Known rows, with every way that one mark hangs from another:
Z(T(S(E))): [ 32  36  17  38   2  61 -27   9 -28   7  26  16   2  -1 -30 -17   8   5
  64  16  28 -15 -31  -5   5  13  -2  21  -1 -33 -31 -24  19  15   5 -48]
Z(T(P(G X(V)) S)): [ 24  12  10  21  -9   1  10  27  -5 -10 -19 -13 -22 -20 -27  35  23  22
   6 -16  23  -3 -39 -17  23   3 -25 -30  26 -11 -27 -20 -39   2 -36   0]
S(E T): [ 25  26 -30  13  24  39 -19  -5 -13 -20   7  20  35   5 -20   7  -2  -8
  56   9   9 -24  -7   1   7  -2  10  42   1 -52 -31 -12  17  21  14 -44]
U(E(S Z(X(P V)))): [ 12  26 -12 -20  13  16  -3  63  37 -33  27   1  48  15 -33  -6  44  69
  22 -27 -22  -1   7 -67  16 -21 -26  32  19  21  82 -35 -37   8 -31 -12]
Y(G(Z) N): [ 30   2 -57 -54  33  31 -16 -52 -19 -20  21  44  71  15 -33  21 -16 -16
  52 -21  30 -23   4   6  24  13 -25  17  43 -27  10 -24  46 -16   5  21]
T(S Z(X(P V))): [ 43  68 -12  30  12  20  15  55  -3  -6  -1 -11  45 -14 -19  -2  -7  13
   0   1   1 -19 -29 -12  17 -20 -46   5  31  10  14 -72 -46 -28 -36 -22]
P(E G X): [  0  10 -23 -22  23   5  33 -27   4 -37  -2 -10   3  -8   6  45   8  31
  21 -38  29  16 -18  60  49   2  25  -1   0 -20 -18   2 -40 -15 -27 -17]
N(V): [ 15  23 -38 -22  19  46  -7 -16   4 -21  40  -3  56   5 -22  28 -16  20
  52 -26   6  -6 -28  49   6  14   1   6  11 -39 -21 -18  -2   7   0 -17]
S(E T(P(G X) Z)): [ 53   9 -34   2  25   7  41  19  11  -8 -30 -15 -11  -8 -24  48   6  -8
   1  18  37 -21 -37 -14  24 -11 -23  -1   8 -75 -55  -4  -8   0 -17 -16]
Z(T(S) X(P V)): [ 22  52   7  42  -2  30 -18  62 -22  -8   1  11  21 -14 -22 -15  -2  24
  12  -5  -1  -9 -39 -29  12 -14 -14  13  29  37  17 -59 -35  -6 -26 -29]
U(E(S(T))): [ 40   8 -58 -25  62  24 -16  16  39 -24  19 -11  23  41 -34  14  21  35
  48  -7 -16 -21 -40 -17   5  19  -5  54   4 -49  -1  -2   9  25   7   2]
E(U Z(X(S(T(P))))): [ 40  31 -20  -4  12  17 -40  79  -3 -28  -2 -45   4  19 -61  20  -2  31
  20 -14  17 -16 -23 -54 -46 -37 -16  26  -6 -17   9   0  -2   6 -31 -14]
X(P): [  8  29 -19  -2  34  30 -12  12   7 -19   8   6  52   6 -14  -2   8  28
  47   2  -2  -9  -5   5   2  -2   3  27  30 -11   3 -31 -12   0 -20 -23]
E(Z): [  5  15 -21 -16  32  31 -28   4   2 -24  30 -13  39   6 -36  21  10  19
  62 -28  13   7   7   8   9   2   8  28   5 -37   5 -11  -6  12 -16 -20]
P(G(Z)): [  2   5 -36 -53  35  13   8 -41 -10  -7   6  -2  44   4 -32  19  25   1
  43 -24  22 -12   5  26  28  16  25  26  20 -36   0 -21 -11  13 -14   2]
Y(N(V)): [ 39  22 -48 -21   6  45 -17 -35   4 -34  40  24  64   1 -21  34 -30  18
  54 -23   7 -19 -17  38  13  10 -18   2  25 -28 -19 -18  31  -3  19 -23]
Z(T(P(E) S)): [ 33  36   2  12  31  25 -37  34 -17   6  19 -14 -15   4 -42  24 -24  39
  23  -5  24  -4 -70  18  -2   8   2 -12 -15 -16 -48  -8 -19  -5 -23   0]
Y(G(S)): [ 14   3 -40  -8  34  28 -37 -24 -10 -41  -8 -14  48   4 -18  20 -24 -19
  51  -3  18 -14 -26  31  13  25 -23  23  18 -42 -19  -4  19 -23 -13   8]
T(P S(E(U)) Z(X(V))): [ 59  74  20  33 -39  36  20  63 -16  10  19 -33  17  -5 -46  12 -13   7
  12  32  26 -26 -36 -25 -23 -45 -44 -21  -5 -21   2 -53 -43   1 -34 -13]
T(S(E)): [ 28  39   3  23   1  54 -17  -6 -14  -7  30   9  35  -3 -21  -9  14   4
  73   7  23 -25   3   4   0   6 -19  21  -5 -48 -20 -28   6   8  -7 -44]
Z(T X(S V)): [ 27  66   8  25 -10  26 -30  38 -29 -21   6  26   6 -17 -33  -5   3  25
  30 -41  -7 -18 -40  -3  16  10  -2  15  26  38  15 -57 -24   5 -17 -32]
Y(G(P) N): [ 31   2 -54 -45  26  32  -8 -38 -17 -23  22  35  73  23 -28  11 -27 -10
  43  -1  37 -36   1  12   0  13 -23  23  30 -33  11 -17  41 -11  10  31]
X(S(E) V Z(T(P))): [ 28  59  36  31 -17  15 -50  28 -37 -13  -1  56   4 -27 -60 -14  38  30
  32 -33  10 -47  11 -59 -11  13 -31 -31  46  34 -20 -28   7  10 -12 -49]
Y(G(P(X(S)) Z)): [ 11 -18 -43 -59  32  29  40 -13 -21   1  30  23  44  21 -42 -12  13   2
  21 -51  54 -26   7  -5   8  36 -24  -1  22 -29  25  -7  19 -38 -28  37]
T(Z): [ 38  40 -33  -8  46  32   7   2   5  -2  22 -19  31   5 -30  22 -15   5
  43  -2  12 -10 -40  39  16  15  -6  17  16 -44 -23 -40 -12   0 -10  -6]
E(U Z(T(P S))): [ 27  13  17   9  11  38 -41  58  -4   9  25 -58 -13  26 -64   9   4  33
  41  18  37  13 -39 -38 -41 -17  -4  -1  -7 -29 -15   5   1  18 -25  -3]
E(S(T(P Z(X))) U): [ 70  44 -61 -18  43  23  16  77  18   4  16 -68  10  39 -67  39 -18  28
   3  20  21  -4 -85 -21 -38 -35 -21  34 -13 -54  -7 -27 -24  11 -20  25]
Y(G(P(E X) Z)): [ -5 -25 -52 -71  42  25  60 -20 -20   2  44  19  41  26 -30  14 -23   6
  -2 -46  64   0 -10  41  32  16  14 -13  -4 -32  16   9 -11 -44 -28  53]
U(E(Z(T(P(G) S) X))): [ 50  14   1  -3  16  20 -37  68   5 -15  -3 -34 -40   0 -43  26  16  30
  14  -5  17 -20 -61 -57   5  -2 -14  18  -9 -12   9  -8 -21  22 -42   6]
P(E(U) G(Z(X(V)))): [-13  32 -10 -49 -14   1  31 -19 -24 -17   7 -13  36   2 -25  22   1  21
  -4 -30  23   8   0  39  30 -40  45  -4   1  28  35 -21 -63  -4 -30   1]
P(E(S(T) Z) X): [  6  -8 -53 -23  57   7  10  20  28 -29  32 -26   8  26 -33  37  15  56
  21 -51  31  43  -8   3  34 -11   6  22 -23 -45  -6  28  -8 -16 -10 -18]
U(E(Z(T(S) X))): [ 45  26  -5  16  21  51 -37  68   2 -16  34 -15 -26   7 -38   3  -2  24
  34 -18   9 -10 -56 -40  16   9  -3  32 -11  -5  24 -17  -8  13 -25 -13]
P(E): [  5  35 -21 -16  32  24 -10 -14  -6 -25  27   0  32   5 -15  25 -20  31
  45 -27  11   2 -25  62  22   4  24  10  -7 -18 -19 -14 -24  -7 -11 -15]
T(P(G) S(E(U)) Z): [ 53  35  16  -1  -5  24  17   4  -3  10 -11 -56   7   7 -37  13  23   5
  31  59  47 -27 -26 -10 -26 -25 -30  -6  -2 -56 -41 -18  -8  11 -23 -17]
P(E(Z)): [ -8  19 -15 -22  35  22 -22  -8   1 -28  34 -10  32   6 -27  25  -9  38
  47 -38  21  21   3  36  21  -4  22  10 -13 -20  -4   4 -17  -6 -15 -23]
P(G): [  7  23 -23 -26  26  12  -8 -32   0 -28  -7 -11  36  -3 -12  25  21  10
  53 -12  11  -9  -7  36  19  10  16  34  19 -35 -16 -24 -16  17 -12 -15]

Rows:
[ 34 -32 -51 -44  51  -7  10  44  58 -32  -7 -43 -16  27 -39  50  51  52
  10 -24  12   1 -21 -63  15   0 -25  22   0 -61   4  35  -7  19 -25  17]
U(E(S(T(P(G X))) Z))
[ 16  50  -6 -13  18  21 -31  24 -13 -39  25  -4  15  -8 -33  10  -1  47
  36 -61  17   0  -5  17  14 -10   3  20 -17  13  17 -14 -22 -22 -31 -35]
P(E(Z(X(S))))
[  6  35  49  26 -21  29 -44   1 -22 -15  12  42  16 -16 -45 -29  43  27
  58 -20  10  -4  27 -37  16  10  -9   4  24  15   4 -21  17  16   0 -68]
X(S(E(Z(T))) V)
[ -8  -7  -1 -16  27   8  11  -8   1 -27   3 -13 -28  -6 -14  36  14  37
  13 -40  45  46 -21  25  54  -1  42  -1  -5  -7 -18  20 -21  -9 -24 -26]
P(E(Z(T)) G X)
[ 45  31 -19  10  24  42  12   5  -1  -1   4 -24  21  23 -31   1 -12 -14
  34  47  28 -14 -31   3 -11 -23  10  25   2 -56 -37 -10  17  13  10 -35]
S(E(U) T(Z))
[ 24 -10 -65  -9  18  40   8  38 -39   8  29   3  38  10 -62 -14 -38 -28
  -2  -1  39 -51 -12  -4  10   8  19  44 -38 -53  15   5   7 -11   0   3]
G(P S(E T) Z(X))
[ 25  39  -2  31  42  28 -40  38 -22  -9   1  13  13  -3 -36 -23  23  28
  26 -11  19 -15 -13 -44  -3   7  -8   5  47  23 -19 -24   9 -15 -18 -38]
X(P Z(T(S)))
[  7  40  -1  13  -5  29 -26  46 -22 -19  27   8  13  -9 -42  14  -9  17
  28 -38   5  17 -22 -14  27 -11  14  19  12  16  30 -38 -34  14 -19 -21]
E(Z(T X(V)))
[ 23 -15 -21  16  15   9  -5  34   2 -20 -25 -38 -36 -13 -33  45  -8  16
   7  -3  28  -3 -65  12  24  24  -2  -8   7 -35 -39  13 -17  -7 -31   4]
Z(T(P(G(S) X)))
[ 18   2   7 -21 -20  49  43  -8 -19 -14  21   9  32  26 -23 -29  22   6
  38   6  66 -23  14 -18 -26  -2 -22  -1   9 -28  16   2  30 -20 -17  -6]
Y(G(P(X(S(E(U))))))
[ 22  20 -28 -14  34  13 -16  27   4 -18   0 -39  12  31 -37  40 -35  28
  15  12  16  -3 -47  17 -26 -31  25   1 -14 -29 -39  16 -19   4 -14   4]
S(T(P(E(U))))
[  4  44  14   8   5   8 -21   8   1 -31 -14  28  62 -11 -16 -26  36  42
  40 -20 -22 -25  23 -16   4   4 -28   4  56  32  15 -46 -14 -10 -19 -43]
X(P S V)
[ 10  45   5  10  11  39   2  55 -16 -12  12 -13  -2  18 -17  -4 -32  47
   4  15  20  18 -61  14  -6 -38  52  16  -4  44  17 -22 -35  -7 -25 -25]
Z(T X(P(E(U))))
[ 13   0  15  11  -6  -5  -3  37  -2 -13 -12 -24 -21 -18 -39  35  36  29
   7 -23  31  16 -12 -42  26  -7 -27 -31  18 -13 -11  -1 -32   2 -41  -7]
E(Z(T(P(G X(V)) S)))
[ 33   6   6  11  35  45 -43  34  13 -10  32 -15 -15  17 -37  -4  13  27
  49  -6   8  -7 -38 -35  12  23  -2  18   2 -19   0   1  13  16 -11 -17]
U(E(Z(T(S))))
[ 25  29 -18 -28  -5  50  21  22 -44  17  53  37  42   6 -61 -39  11  11
  30 -29  40 -55  13  -9  -8  12   3  30 -16 -15  43 -34   1  -3 -16 -11]
G(P Z(X(S(E))))
[ 62  44 -24   8  41  26  -9  37   6  11  18 -42  16   3 -48  30 -13  12
  31  10  18 -28 -57   7 -10   9 -46  -5   4 -59 -42 -35 -17  -8 -29  11]
T(P S Z)
[  4 -17 -52 -42  30  38  62  17 -11  17  62   2  34  22 -50   6  -4  13
  18 -41  45 -14  -6  20  19  22  24   2  -6 -46  29 -10 -21 -10 -24  33]
G(P(X) Z)
[ 51  22 -31  18   7  22  13  15  -7 -23 -40 -58   3   3 -24  14 -21 -31
   0  51  34 -24 -45   7  10 -26   6  38 -16 -44 -28   0   0  -4  -4 -37]
P(G(S(E(U) T(Z(X)))))
[  2  18  18  -3 -12  52 -11   1  -4 -16  36 -19  34  20 -37  -6  20  20
  73  17  32  11  28 -11 -17 -27  19  22 -10 -38  12   0   9  27  -6 -46]
S(E(U Z))
[ 21   8 -21 -32  -6   2  25 -37 -14 -44   5  60  52  -1 -11   5 -12  25
   4 -52  37 -27  21  14  33  11 -45 -35  35  26  18  -5  16 -57 -11  12]
Y(G(P(E X(S V))) N)
[ 35  69  -5  -7  -7  10  24  50  -2  -6  18 -40  15   5 -39  44 -47  32
 -14   0  14  -2 -63  31  -5 -46  -3 -30 -11   8   2 -37 -76 -13 -42  16]
T(P(E(U)) Z(X(V)))
[-11  10  16  22 -19   3 -12 -23  -5 -36 -46  12  58 -28  -3 -17  34   7
  26  25  -1 -26  37  -8  32  -4 -13   9  33   3   0 -15 -11  -4 -11 -55]
X(P(G(S(E))) V)
[ -9   7  -6  19   7 -19  -4 -10 -14 -48 -32   6 -21 -35 -15  32   4  22
 -20 -60  27   8  -9  26  68  18  19 -43  28  42 -29  21 -35 -40 -23 -33]
P(E G(S) X(V Z(T)))
[  8  33  -2  13 -29  31  -6  37 -16 -32  13  -5  34   6 -36   5  -2  -1
  27   2  17   2  20 -40  -2 -56  13  27  -5 -11  30 -10 -14  23  -7 -48]
S(E(U Z(X(V))) T)
[ 21  22 -13  10   8  46  -7   0  -8 -18   8  -9  29  24 -25   0  -4  -5
  54  33  20 -12  -9  -5 -21 -23  23  36  -3 -45 -22   1  18  26  13 -43]
S(E(U) T)
[ 37  46   1   5  10  -7  27  29  10 -13   2  -5   2 -17 -32  36  -4  50
  -7 -45  10 -13 -37  25  27   3 -46 -57  20   2 -25 -26 -49 -43 -43  -5]
T(P(E X(S V)) Z)
[ 13   4  -1 -30  13   8  34  20  18  -7  10 -54 -37  29 -39  38  24  74
   2   1  47  40 -61  13  -3 -20  24 -11 -13 -15 -18  15 -34   5 -26  13]
Z(T(P(E(S U) G X)))
[-11   3 -29   4  10  -1  25  18 -15 -34  23   3  27 -15 -36  14 -22  27
 -22 -68  34 -15  15  31  38  16   4 -47   5  17   6  21 -43 -54 -31   0]
G(P(E X(V Z)) S)
[  5  23 -10 -54  20   0   7 -10  20 -15   6 -57  19  32 -41  36  31  69
  28   9  29  13 -24  25 -22 -30  13   6 -17 -30 -12   5 -33  12 -23  14]
T(P(E(S U) G))
[ -2 -35 -45  -6  42 -15  -4  -7  15 -55 -32 -45  -9  -7 -12  50  -6  12
  -4 -34  33  23  -6  25  60   0  19  10 -18 -36 -36  56  -7 -35 -20 -28]
P(E(Z) G(S(T)) X)
[ 38  68 -30   7  10  22  17  29  -9 -14  18  -5  38 -14 -28  27 -25   2
  16 -24   0 -12 -44  29  30  -9 -16   7  20  -8  12 -67 -54  -5 -24  -5]
T(Z(X(V)))
